Known rows, with every way that one mark hangs from another:
[mufo [busep lipe] vepil]: [ -0.1, -12.0, -44.3, -36.4,  17.7,  19.1,  -6.5, -11.6,   6.7,  10.7,
  -3.9, -27.0,  17.5,  40.9,  -7.6,   2.5,  -3.9, -11.9, -42.3, -13.6,
  -0.9]
[vepil golapu [mede busep] roribas]: [ -5.5, -10.0,  22.2,  -5.4,  -2.2,  22.5,  -9.9, -15.8,  10.3,  37.8,
  -2.6, -32.0,   7.1,  42.3, -42.9,  -4.8,  -4.1,  29.5,  32.4,  22.6,
 -26.4]
[busep lipe [mufo [vepil mede]] roribas]: [ 29.1, -17.9,   4.0,  26.7,  -2.8,  -8.9, -32.6,  25.1,  -6.2, -41.8,
  22.7, -11.6,  -4.8, -16.3,   7.9, -24.9,   4.2,  13.9,   5.6, -26.4,
  -3.5]
[lipe [busep mufo]]: [-27.5,  -7.6, -16.2, -46.3, -24.0, -13.1,  34.6,  -4.1,  12.1,  -4.2,
  -6.4,  17.7,   7.7,   3.0,  27.1, -13.8, -22.7,  -5.1,  36.6,   9.4,
  12.7]
[mede [busep [lipe [vepil [golapu mufo]]] roribas]]: [ -2.6,  -9.2,  33.1,  12.7,  10.7,  22.1, -25.8,  -8.4,  -8.0, -22.7,
 -11.0,   8.6,   0.5,  -4.4,  29.7,  19.1, -27.1, -10.0,  -9.7, -37.0,
  18.8]
[mufo [busep lipe] [vepil mede]]: [ 19.3,   0.5, -35.9, -25.0,   5.7,  15.2, -24.3,  -5.0,  14.0,  19.7,
   1.6, -27.1,   7.1,  35.5,  -4.8,   9.1,   4.4,   2.6, -33.2, -13.0,
  -8.7]
[lipe [mede [busep [vepil golapu]]]]: [  2.5,  13.5,  15.2,   6.8,  -1.4,   1.5,  12.3,   5.4,  33.5,  34.2,
   1.4,  10.8,  -3.2,   1.7,  -3.2,   5.1, -10.6,  -9.8, -11.1,  18.5,
 -22.5]
[mufo [busep roribas vepil]]: [-37.3, -19.4, -28.6,  12.8,  -1.4, -18.3,  14.6,  -4.5, -25.7, -11.7,
 -10.0,  21.7,   3.1, -21.8,   5.6,   0.4,  -2.8, -30.6, -23.2,  14.7,
   4.5]
[lipe busep mede [vepil golapu roribas]]: [  2.4,  64.0,  14.7,   5.9, -17.5,  11.9,  25.9, -39.9, -15.8,  25.5,
   2.7,  -6.6,   5.4,  50.4, -24.3,  75.4,   3.9,  13.8,   8.9,   7.4,
 -25.9]
[mufo [busep roribas [vepil golapu mede]]]: [ -9.1,  -1.6,   0.1,  45.9,  -0.4, -29.6, -14.8,  -5.6,  -8.9,   7.4,
  -9.0,   8.0,  -8.9, -15.1, -17.2,  15.6,  10.5,   4.1, -13.8,   1.6,
 -20.9]
[mufo [vepil roribas]]: [-17.5, -14.6, -19.5, -30.2,   6.0,  19.5,   5.1, -14.4,  -1.8,   3.7,
  -5.3, -38.6,  19.9,  53.7, -28.6, -26.1,   4.8,   8.8, -11.7,  18.9,
 -17.7]
[mufo [busep [vepil mede]]]: [-16.2,   4.7, -33.2, -15.1, -11.9, -19.3,   9.2,   0.3,  14.2,  25.7,
 -12.0,  14.7, -11.3, -11.1,  10.8,   3.4,   6.8, -10.7, -18.5,  20.1,
  -7.5]
[vepil golapu roribas]: [ -9.6,  -6.7,   7.0,  -2.1,  14.5,  -0.1,   9.2, -20.1,  12.9,   7.1,
 -12.1, -26.6,  20.2,  42.7, -54.3, -23.5,  22.7,  16.1,  18.5,  16.6,
 -15.8]
[mede [busep vepil]]: [-38.5, -32.6, -13.6, -35.8,  -5.1,  -1.1,  26.4,   5.4,  26.0,  17.0,
 -21.7,  23.2,  -4.5, -14.6,  11.6, -21.4, -21.9, -28.8,  -7.1,  23.5,
   5.3]
[lipe [mede [busep mufo roribas]] [vepil golapu]]: [  3.0,  32.6,  35.1,  31.2,  -8.9,  20.8,   7.1, -16.6, -25.7,   7.8,
  41.0,   6.9,  -2.7,  15.4,  24.4,  43.8, -31.3,   6.4,  18.7, -15.1,
 -27.1]
[mede [busep [lipe vepil] roribas]]: [-14.9, -19.8,   4.0,  -6.9,   6.4,  24.9,   2.0, -17.2, -17.7, -15.8,
  -3.8,  21.8,   2.0,  -2.4,   7.0,  29.2, -18.0, -35.4,  -3.3, -23.3,
  19.2]
[mede [busep roribas [vepil golapu]]]: [-32.7, -38.8,  19.3,  25.7,   4.4, -10.5,   1.4,   0.3,   2.3,  -2.5,
 -19.1,  16.0,  -3.5, -18.6, -16.5,  -8.5, -18.0, -14.0,  -3.2,   5.3,
  -8.2]
[vepil [golapu [busep [lipe mede] mufo]] roribas]: [ 43.5,  25.1,  10.9,  32.3,  19.7,  -6.6,   8.6,  21.1, -21.6,   1.5,
  41.4, -23.3,  -3.0, -17.1, -41.1,  -0.7,  27.2,  33.5,  26.4,   0.3,
  -0.3]
[lipe [mede [busep mufo roribas [vepil golapu]]]]: [  0.6,   4.7,  33.7,  56.3, -10.1, -12.4,   6.3,  21.8, -16.0,  -6.8,
  33.5,  15.2, -11.7, -36.0,  13.8,   1.3, -24.4,   4.9,  12.9,   6.5,
 -22.7]
[busep [lipe mede] roribas vepil]: [ 31.2,   8.0,   5.5,  51.3,   1.6, -23.9,   0.9,  29.2,   1.5, -42.9,
  10.2,  34.4,  -3.4, -54.1,  -1.5,  -7.3,  26.4, -37.2, -18.8,  -0.4,
  15.3]
[golapu [busep [lipe vepil]] mufo]: [  2.8,   5.0, -18.7, -48.0,  11.7,   7.1,   6.5,   4.9,   8.6,  -5.9,
 -19.2,  24.0,  -8.3, -25.5,  44.8,   4.7,   2.3, -24.2, -21.6, -21.7,
  48.2]
[vepil golapu [mede busep]]: [ -1.7, -11.5,  16.1, -25.6,  -1.9,  15.4, -11.8, -15.0,  47.5,  44.6,
 -12.5,  -7.7,   6.2,  37.4, -14.1, -11.1, -11.1,   7.5,  21.2,   7.2,
 -17.0]
[vepil [golapu [mufo busep]]]: [-13.3,   5.3, -12.8, -30.1,   9.4,   9.5,  -8.3, -16.8,  20.4,  17.6,
 -15.4, -15.7,  20.6,  37.4,  27.2, -16.8, -11.4,   1.8, -15.1,   2.9,
   3.0]
[lipe [mede busep]]: [  4.5,  11.7,  -3.6, -40.4, -10.0,  36.9,  16.2,  -8.5,  30.9,  34.9,
  14.4,   5.8,  19.3,  35.6,  18.3,  -7.5, -19.7, -30.2,   7.6,  27.2,
  -2.7]
[mede busep]: [-29.7, -30.2, -12.8, -60.3,  -2.1,  26.5,  17.5, -14.2,  30.5,  26.1,
 -13.1,   5.2,  17.8,  31.3,   8.6, -27.0, -24.7, -27.5,  12.4,  19.7,
   8.0]
[golapu mufo]: [-10.3,  -9.3, -10.3, -50.2,  -4.6,   5.4,   2.6,   3.5,  41.0, -10.4,
 -21.3,   8.8,  19.3,  13.2,  47.6, -55.1,  -5.3, -22.2,  -0.5,  13.1,
  25.6]

Rows:
[ -4.8,   4.7, -38.9, -42.8,  -6.9,  19.5, -13.5, -18.9,  14.3,  39.9,
  -0.9, -28.0,  10.9,  57.9,   8.2,   5.1,  -7.8,   3.7, -27.2,   6.4,
 -24.5] | [mufo busep [vepil mede]]
[ 28.3,  31.7,  28.5,  18.4,   5.0,   1.6, -26.7,  -2.2,   3.5, -12.9,
  -9.0, -16.4,  -8.3,   6.0,  -2.4,  15.1,  23.5,  32.6,   0.0, -22.5,
  -0.1] | [busep [lipe [vepil [golapu mufo] mede roribas]]]
[ 19.9, -25.0,  37.1,  38.8,   2.7,  -3.3, -30.7,  17.7,  -1.7, -16.9,
  20.7,  -3.8,  -7.1, -23.2,  -8.4, -11.9, -12.5,  20.8,  39.4, -23.5,
  -2.6] | [vepil golapu [mede [busep lipe mufo roribas]]]
[ -5.9,  60.7,  -0.9,  -7.2, -35.7,   8.0,  44.4, -18.2, -41.9,   2.7,
  30.9,   5.2,  -4.4,  17.4,  21.1,  57.4, -14.3,  14.6,  29.8,  15.5,
 -13.0] | [lipe [busep mufo] mede [vepil roribas]]
[-18.0, -12.3, -14.0, -18.1,  -1.2,   8.6,  12.0,   1.7, -18.5, -10.0,
  18.6, -40.5,   9.6,  33.0,  -9.0, -35.2,  -7.0,  30.2,   9.3,  13.6,
 -22.1] | [busep [mufo [vepil roribas]]]
[ -6.0,  -2.6,  -5.6,  -0.6, -18.9, -41.2,  15.8,  28.5,  26.0,  -7.5,
   2.0,  25.0, -23.5, -46.4,  26.0, -35.5,   8.3,   8.5,  17.0,  11.3,
  -5.7] | [busep mufo [vepil mede]]
[-10.3, -29.1,   8.9, -11.2, -15.7,  21.4, -13.1,  -7.3,   6.4,   7.5,
  -1.7,  10.0,   7.8,  10.4,   8.5, -16.3, -18.5, -19.8,  25.0,  14.2,
   3.8] | [vepil [mede [busep roribas]]]
[  8.7, -20.4, -20.6, -29.1,  16.5,  20.2, -15.7,  22.6, -18.1, -12.8,
  -7.4, -35.6,   4.8,  -2.4,   2.8, -30.0,   1.7,  10.6, -26.0,   1.8,
  27.7] | [golapu [busep lipe] [mufo [vepil roribas]]]
[ 25.2,  -1.1,  17.6,  38.9,   6.5, -54.7,  -7.6,  37.1,  33.6, -18.9,
   1.0,  13.2, -28.1, -58.1, -12.1, -23.1,  25.4,  28.1,  11.2, -19.7,
  -7.4] | [busep lipe mufo [vepil golapu mede]]
[ -6.4, -31.3,  -4.9, -33.0,   5.4,  10.0,  13.2,  16.6,  13.3,  -7.4,
  13.1,   4.6,   2.4, -12.8,  16.0, -32.0, -25.0,  -7.3,  27.2,  -5.2,
  18.4] | [mede [busep lipe mufo]]
[  8.9,  13.5,   5.3,  -6.9,  24.7,  -6.3,   5.0, -23.2,  33.0,  -0.2,
 -19.1,   7.3,   2.6,  20.2, -24.2,  21.6,  22.5,  -6.2, -11.6, -36.2,
   0.1] | [busep [lipe [vepil golapu]]]
[ 21.9,   5.8,   3.4,   0.7,  -2.2,   1.1, -24.7,  12.6, -15.5, -23.7,
  -8.2,  28.1, -17.3, -46.8,  44.6,  15.9,   8.5, -16.3,  -8.9, -27.3,
  44.4] | [golapu [busep [lipe [vepil mede]] roribas] mufo]
[  2.4,  65.8,  18.9,  16.4, -23.6,   1.7,  32.4, -24.9, -33.3,  11.8,
  27.5,  -7.8,  -4.5,  28.9,  -3.3,  66.7,  -8.0,  35.9,  29.5,   1.3,
 -29.4] | [lipe [busep mufo] mede [vepil golapu roribas]]
[ -9.8,  20.3,  31.0, -10.6, -12.1,  32.9, -17.2, -18.9,  -4.5,  27.3,
  -6.7, -21.8,  -7.8,  34.0,  18.5,  23.1, -21.4,  32.6,  11.4,   3.3,
 -16.0] | [lipe [vepil [golapu mufo] [mede busep] roribas]]
[ -0.1,  -7.1, -17.8, -20.9,  -6.1,   5.5,  -0.9,  13.6, -26.3,  17.6,
  22.4, -37.6, -11.5,   7.8, -10.6, -18.4,   0.9,  43.2,  16.6,  15.9,
 -15.6] | [golapu [busep [mufo [vepil mede roribas]]]]
[ 41.2,  41.5,  26.6,  50.0,  14.3,   1.2,  -9.5, -16.3,   0.6, -18.4,
  14.5,  14.3,   4.7,   8.5, -16.4,  45.3,  26.1, -15.4, -12.1, -35.0,
  -6.2] | [busep [lipe mede [vepil golapu]] roribas]
[ 13.1, -34.2,  12.3,   5.3,  -3.6,  15.5, -24.8,   7.6,   6.2, -11.4,
   0.2,  10.9,   3.8, -13.0,  -2.5, -11.9,  -7.3, -21.2,  19.2,  -5.2,
  18.0] | [vepil [mede [busep lipe roribas]]]
[  7.7,  17.4, -16.1,  13.7,  -0.6,   5.6, -14.1, -21.8, -29.3,  -7.0,
   5.3,  12.7,  -3.4,   0.3,   5.6,  53.4,  10.2, -17.1, -14.2, -27.4,
   7.2] | [mufo [busep [lipe [vepil mede]] roribas]]
[-18.0,  -1.7,   2.6,   1.2,  16.5,  -2.1,   8.7, -31.7, -13.7,  10.5,
 -15.0,  16.1,  -0.8,   8.0, -19.5,  32.2,   9.6, -11.5,  -4.0, -20.1,
   4.3] | [lipe [vepil [golapu [busep roribas]]]]
[ 22.1,   8.6, -10.7,  18.7,  19.0,  15.2, -34.9, -13.0, -14.7,  23.1,
   7.3, -64.3,   6.8,  51.6, -58.8,  22.2,  16.4,  44.8, -22.3, -10.4,
 -34.7] | [mufo [busep lipe] [vepil golapu mede roribas]]
[ -5.8, -15.9,   2.3,  26.5, -13.8, -32.8,  -4.4,  14.9,  11.0, -22.6,
 -14.8,  32.5, -11.4, -41.4,   4.9, -21.9,  18.1, -19.3,   0.6,  12.1,
   1.6] | [busep roribas [vepil mede]]
[  7.0,   2.6,  -2.8, -22.8, -14.2,  21.0, -28.9,   8.3,   6.8,  -2.6,
  -4.6, -40.0,   8.1,  35.0,  22.0, -36.9,  -1.3,  26.1,  -9.4,  18.4,
 -10.3] | [golapu [mufo [vepil mede roribas]]]
[ 39.1,  14.8,  30.3,  86.3,   8.7, -42.6,  -3.5,  38.7,  -6.7, -47.8,
  30.8,  20.3, -13.9, -65.2,  -7.8,  -6.9,  21.0,   5.5,   1.6, -18.6,
  -5.9] | [busep [lipe mede] mufo roribas [vepil golapu]]
[  5.8, -37.1, -15.0,  -4.6,  20.2,  -6.5,   0.9,   8.2,  -7.9, -23.6,
  -9.8,  19.3,   8.5, -32.7, -18.9, -19.9,  19.1, -34.7,   2.5,  -9.0,
  43.5] | [golapu [busep lipe roribas]]
[-41.2, -42.4,   5.1,  12.2, -13.2, -14.4,  19.9,  22.6, -23.8, -25.1,
   9.4,  26.7, -13.1, -51.7,  29.6, -26.6, -35.0, -13.8,  17.1,  12.4,
   4.2] | [mede [busep mufo roribas vepil]]
[-13.5, -28.2,  -9.8, -25.0,   0.6,   4.4,  -4.6,  10.4,  -6.8, -20.4,
 -14.6,  18.4,  11.3, -22.1,  41.3, -41.1,  -6.7, -29.2,   2.1,   9.8,
  43.3] | [golapu [busep roribas] mufo]
[ 27.9,  42.8, -13.6,  -2.6,  10.8,  17.8,  23.5,  -6.4, -29.4,  12.4,
  21.5,   1.0,  -4.3,  -3.0, -22.4,  46.6,  29.4,  -9.0,  -7.4,   1.5,
  13.2] | [golapu [busep [lipe mede [vepil roribas]]]]
[-11.3, -16.1, -13.4, -17.8,  23.5,  13.3,   0.1, -15.9,  -7.7,  30.7,
  -9.7, -48.2,  10.0,  45.6, -58.7,  -7.0,  10.8,  29.0, -12.3,   8.7,
 -20.4] | [mufo [vepil [golapu busep] roribas]]
[-25.6, -14.5,  18.6,  24.4, -19.2, -33.7,  -4.0,  10.7,   0.1, -34.8,
 -39.6,  30.3,  -4.1, -39.0,  30.0,  -5.2, -18.6,  -9.1,  -7.1,   0.0,
  18.1] | [lipe [busep roribas [vepil [golapu mufo]]]]
[  1.8, -23.2, -20.3, -22.7,  11.7, -25.6,   5.3,  43.1,  19.0, -19.9,
 -27.8,  32.0, -18.1, -75.9,  34.2, -37.7,   8.7, -25.4, -27.5,  -0.2,
  52.6] | [golapu [busep lipe vepil] mufo]
[ 25.6,  16.9,  -9.2,  31.4,   4.9, -26.5,  28.4,  48.0, -36.5, -15.7,
  38.2,   6.8, -24.8, -75.7, -13.8,  -4.7,  24.2,  10.9,   7.2,  17.7,
  14.0] | [golapu [busep [lipe mede] mufo [vepil roribas]]]
[-13.6,   7.4,  12.9,  21.5, -22.2, -34.3,   7.9,  -1.8,   2.2,  11.8,
 -28.3,   1.6, -15.1, -11.1, -41.8,  20.9,  12.1,  29.4,  16.1,  22.2,
 -19.9] | [lipe [busep [vepil golapu mede roribas]]]
[ 15.0,   1.3,   2.8, -14.7,   4.6,   2.2, -26.1, -12.9,  52.0,  29.1,
 -15.0, -29.0,   8.0,  56.6, -22.4, -14.9,  11.7,  22.5, -12.4,  -8.6,
 -34.4] | [mufo [vepil golapu mede]]
[-22.9, -19.1, -23.7, -38.3,  -0.6, -21.4,  17.3,  28.3,  20.2,  -0.2,
 -29.9,  30.7, -12.5, -53.2,  46.5, -41.1,  -4.0, -24.1, -22.1,  19.7,
  37.1] | [golapu [busep vepil] mufo]
[  6.7, -37.6, -16.7,   3.1,  16.0,  -3.7,  -9.0,  23.7, -29.5, -32.1,
  18.1,  -7.4,  -3.1, -30.7,   0.3, -22.1,  -4.6,   0.2,  -5.3, -25.1,
  19.9] | [golapu [busep lipe [mufo vepil] roribas]]
[  8.4,   5.7,  15.6,   8.1,   3.2,  -3.8,  -8.9, -14.4,  20.6,  16.5,
  -7.2, -27.1,   9.2,  37.1, -51.6, -16.6,  30.2,  30.8,  26.2,  16.3,
 -23.9] | [vepil golapu mede roribas]
[-40.2,  -5.8, -35.8,  -5.6,   0.6, -10.2,  29.9,  -7.6, -30.8,   8.6,
  -6.8,  -7.9,   0.8,  -1.4, -20.6,   2.5,   6.3,  -3.3, -16.6,  35.0,
  -7.4] | [mufo [busep [vepil roribas]]]
[  9.8,  55.1,  29.6,  19.1, -27.2,   9.1,  -5.2, -21.1, -11.0, -11.2,
  -3.3,  22.5,   6.9,  17.4,  50.7,  57.0, -20.0, -10.3,  -5.5, -13.6,
   3.0] | [lipe [busep roribas] mede [vepil [golapu mufo]]]
[ 30.7,  50.8,   4.8,  46.5,  15.6,  11.0,  -8.0, -29.6, -28.9,   1.8,
  24.6,   1.6,   7.6,  22.5, -12.1,  74.8,  13.2, -12.0, -27.4, -32.9,
 -11.4] | [mufo [busep [lipe mede [vepil golapu]] roribas]]
